What can hang from each mark
mupuz: kire
kire: begof mupuz tapez
sofi: begof gado tapez
tapez: mupuz sofi
gado: kire revo
begof: mupuz sofi

Every row comes from one small tree of marks. The marks that hang from a mark follow it in brackets, in alphabetical order. Every link used is in the known rows. Which tree was each row made from?
Known rows
gado{revo}: [-0.652  1.270  1.909  0.227 -2.339  0.972 -0.791 -1.393 -0.609  1.775
  3.791  0.152 -5.041 -0.069 -0.325 -0.489  0.079 -1.407  5.292  0.961]
mupuz{kire{tapez{sofi}}}: [ 0.365  0.843  0.410  2.229 -0.457  3.479  2.087 -0.146 -0.709 -1.691
  1.516  1.417 -0.728 -0.904  0.239 -0.030  0.910 -0.305  1.945 -3.326]
sofi{begof gado{kire revo}}: [-1.259 -1.507 -0.343 -1.149 -2.249  0.006 -0.200 -0.868 -1.505  0.819
 -4.865 -1.226 -2.192  0.669  5.423  0.805  0.002 -0.064  0.568  1.248]
gado{kire{mupuz tapez{sofi}} revo}: [ 0.636  1.083  0.355  0.625  0.358 -3.441 -0.998 -3.436  0.385 -1.801
  0.422  3.084  0.273  0.695 -0.449  2.937  2.237 -2.237  0.177  1.278]
gado{kire revo}: [-0.350  1.450  1.198  0.472 -1.500 -0.425 -1.495 -1.666 -0.530  1.599
  3.677  0.674 -0.976  0.683 -0.628 -0.067  0.352 -0.862  0.974  1.847]
begof{sofi{gado{revo}}}: [-0.539 -0.190  1.736 -0.218 -0.432 -0.403 -2.584 -2.070  0.183  0.039
 -1.563 -1.517 -4.831 -0.070 -0.697  0.496 -0.816 -1.124  3.288  6.424]
tapez{mupuz}: [-1.433  0.609 -2.527  0.172 -1.711  1.121  1.065  1.749  0.430  3.922
  7.729 -0.490  0.524  0.816 -0.743 -1.458 -0.258 -0.240  1.913  1.470]
kire{mupuz}: [ 1.484 -0.389  0.182  0.105  3.021  0.942  0.445  1.928  2.368  0.948
  2.831  1.432 -0.115  0.321 -1.299  1.072  0.601 -1.084  0.395  0.535]
tapez{mupuz sofi{begof gado}}: [-2.605 -1.620 -3.925 -1.509 -3.056 -0.671  2.626  1.155  0.039 -2.148
 -4.400 -2.235  0.000  0.420  1.461 -1.038  0.214  0.236  1.579  1.190]
mupuz{kire{tapez}}: [ 0.613  0.827  0.537  2.572 -0.138  4.644  1.554  0.219 -1.000  1.932
  4.889  1.592 -1.053 -0.540  2.014  0.370  0.600 -0.185  2.067 -3.314]
sofi{begof gado{kire{mupuz}} tapez}: [-0.097 -3.147 -1.112 -2.297  1.035 -0.605  1.250  3.639  1.572 -1.828
 -7.628 -0.711  5.951  1.041 -2.109  0.916 -0.264  1.739 -4.343  1.360]
kire{begof{sofi} mupuz}: [ 2.060  1.031 -0.468 -0.515  4.264 -4.237 -1.530 -0.106  4.134  0.472
  2.044  1.323 -1.098  0.248 -4.726  1.072 -0.486 -0.527 -0.613  4.074]
tapez{sofi{begof gado{kire}}}: [-0.326 -2.153 -1.308 -1.045 -0.624 -0.885  1.436  0.986 -0.229 -5.089
 -8.607 -1.405  2.055 -0.038  1.316 -0.357  0.495 -0.326 -2.284  1.241]
sofi{begof gado}: [-0.586 -2.600 -0.856 -0.974 -0.934  1.733  1.251  1.813 -1.033  0.490
 -4.889 -1.792 -1.400  0.070  5.369  0.096 -0.422 -0.235  0.373  0.482]
mupuz{kire{begof tapez{sofi}}}: [ 0.978  1.467 -0.113  1.392  0.820  1.060  1.980 -1.751  0.723 -1.500
  2.619  1.901 -1.042 -1.112 -0.005 -0.190  0.428  0.429  1.607 -3.827]
begof{sofi{gado{kire} tapez}}: [ 0.139 -1.154  0.943 -0.718  1.154 -1.322 -2.009  1.142  1.570 -2.006
 -3.385 -1.413  4.085  0.418 -6.631 -0.211 -1.223  0.645 -3.293  7.388]
begof{mupuz{kire} sofi{gado}}: [ 0.063  0.995  2.376  0.426  1.793  2.525 -2.556 -0.593 -1.186  0.485
 -1.312 -2.339 -3.728 -1.032  1.133 -0.925 -1.209  1.541 -0.224 -3.265]
mupuz{kire}: [ 0.280  0.910  0.906  1.523 -0.036  5.724  1.695  1.804  0.131  1.574
  4.121 -0.025 -1.866 -0.569 -0.334 -1.296 -0.334  1.069  2.535 -3.005]
sofi{gado}: [ 0.638 -1.721  0.927 -0.835  1.996  3.101  0.455 -0.476  0.921  0.358
  0.375 -1.013 -1.101 -0.093  3.753 -0.071 -0.678 -0.217  1.279  1.692]
kire{tapez}: [ 0.829  0.205  0.229  1.841 -0.040  0.360  0.103 -0.191 -1.420  1.604
  4.569  2.035  0.983 -0.118  2.186  1.008  0.927 -2.471  0.226  0.670]

Write each row's tree
[ 1.155 -0.505 -1.854  0.922  1.368 -3.250  0.426  0.918  0.124 -2.264
 -2.460  2.562  5.131  0.812  0.039  2.417  2.195 -1.854 -4.732  0.879] : gado{kire{mupuz tapez{sofi{begof}}}}
[ 1.081 -0.910  1.163 -2.441  3.459 -0.953 -0.568 -0.415  2.258 -1.449
 -0.924 -0.858  5.504  0.148 -2.608 -1.273 -1.474  2.743 -4.588 -0.852] : sofi{gado{kire{begof{mupuz}}} tapez}
[-0.885  0.486 -2.456  1.162 -1.860 -1.575  1.339 -0.674 -0.728 -0.667
  3.576  1.365  1.810  0.184  0.048  0.248  1.391 -2.078  1.012  1.161] : kire{tapez{mupuz sofi}}
[ 1.768 -0.343 -0.473  0.998  2.525 -1.958  0.846 -0.517  1.259 -3.153
 -0.441  3.057  1.374  0.006 -0.485  2.825  2.172 -2.664 -0.195  0.293] : kire{mupuz tapez{sofi}}
[-1.349 -1.751 -0.996 -2.235 -0.140  1.863  1.558  1.348  2.264  0.503
  1.641 -1.566  3.281  0.693 -3.038 -1.269 -1.321  2.034  0.930  2.461] : sofi{gado tapez{mupuz}}
[-2.045 -1.993  0.827 -2.394 -3.542  0.473  0.888  1.239 -0.381 -1.251
 -6.894 -1.880 -1.649  0.094 -1.178 -0.455 -0.885  1.062  2.887  0.832] : sofi{begof gado{revo} tapez}
[-1.364  0.486  0.656 -0.272 -2.964  1.792  1.015  5.607 -2.079 -0.180
 -3.574 -1.649  1.751 -0.714 -4.399 -2.666 -0.641  2.602 -1.745 -7.498] : sofi{begof{mupuz{kire}} tapez}
[-0.589 -1.042  0.394 -0.618 -0.364  3.763  0.817  1.467 -2.429  1.081
 -4.613 -2.363 -3.076 -0.667  6.890 -0.751 -0.538  1.881 -0.109 -7.309] : sofi{begof{mupuz{kire}} gado}
[ 0.623  2.841  1.211  0.502  0.216 -4.358 -2.842 -5.166 -1.380  2.369
  5.350  2.238 -0.873  0.141  2.525  0.621  0.736 -0.669 -1.079 -2.989] : gado{kire{begof{mupuz} tapez} revo}
[ 0.605 -2.841 -1.892 -0.360  1.572 -0.831  0.659  0.491 -0.399  0.453
 -4.853  0.653  2.726  1.032  6.570  3.174  1.110 -0.770 -3.650  0.835] : sofi{begof gado{kire{mupuz tapez}}}
[-0.691 -1.796  0.204 -2.121 -0.294 -0.561 -0.214  3.079 -1.248 -1.336
 -7.173 -2.284  5.156  0.307 -0.320 -1.195 -0.791  2.509 -5.722 -3.526] : sofi{begof{mupuz} gado{kire} tapez}
[ 1.421  0.067 -0.251  0.355  2.403 -3.918 -1.779 -3.672  0.863  0.575
  1.801  1.332 -0.624 -0.259  1.614  1.530 -0.368 -1.394 -0.515  4.529] : kire{begof{sofi{gado}} tapez}
[-0.876  0.840  0.063  0.818 -2.291  2.437  0.600  3.695 -3.194  1.936
 -1.569 -1.405 -2.090 -0.793  2.529 -1.722 -0.055  1.043 -0.594 -7.881] : sofi{begof{mupuz{kire}}}
[ 0.313  2.085  0.687 -0.404 -0.186 -2.811 -1.546 -3.287  0.994  1.752
  4.696  1.105 -1.206  0.436 -0.883 -0.387 -0.151 -0.131  0.621  1.493] : gado{kire{begof} revo}
[-1.254  2.006 -2.705  0.470 -1.054  1.084  0.945  0.487  1.504  4.025
  7.697 -0.642 -1.485  0.352 -2.581 -1.658 -1.026  1.819  2.630  0.555] : tapez{mupuz{kire{begof{sofi}}}}
[ 0.649  1.965  1.863  1.821  0.712  3.372 -0.455  0.051 -2.570  2.255
  4.369  0.572 -1.555 -0.994  3.139 -0.807  0.349  0.521 -0.181 -9.011] : begof{mupuz{kire{tapez}}}
[ 1.647  1.410 -0.944  1.366  1.885 -4.855 -2.083 -1.737  0.336  1.060
  3.629  2.103  4.153  0.504 -1.457  0.996  0.263 -1.325 -4.793  4.440] : gado{kire{begof{sofi} tapez}}
[ 1.134  1.591  0.061  1.724  1.026  2.242  1.543 -1.216  0.349  2.098
  5.967  1.992 -1.334 -0.805  1.695  0.033 -0.034  0.477  1.683 -3.796] : mupuz{kire{begof tapez}}
[-0.270  1.297 -1.295 -0.921  0.025 -4.050 -0.998  0.899  2.675  0.826
  3.724 -0.407  1.632  0.218 -8.472 -1.946 -1.672  0.918 -0.426  4.941] : kire{begof{sofi{tapez{mupuz}}}}
[-1.111 -1.324 -0.430 -1.252 -2.249 -1.468  0.739 -1.037 -0.679 -4.645
 -8.411 -1.389 -1.258  0.063  1.488  0.025  0.635 -0.476  0.540  1.191] : tapez{sofi{begof gado{kire revo}}}
[ 0.151 -0.493  0.879  0.368 -0.464 -0.623  0.292 -3.806 -0.837 -3.103
 -1.652  1.202 -1.725 -0.420  3.100  1.478  1.381 -2.292  2.724  1.054] : kire{tapez{sofi{gado{revo}}}}
[-0.900 -0.335  2.166 -1.029 -0.930 -0.953 -2.335 -0.705  1.031 -1.622
 -3.200 -1.730 -1.710 -0.078 -6.218 -0.214 -1.392  0.258  2.359  6.750] : begof{sofi{gado{revo} tapez}}
[-0.008  2.521  2.173  1.555  0.230  1.541 -2.742  1.254 -1.825  1.135
  1.304 -1.582 -2.968 -0.996 -2.507 -1.714 -0.801  0.997 -0.572 -3.690] : begof{mupuz{kire} sofi}
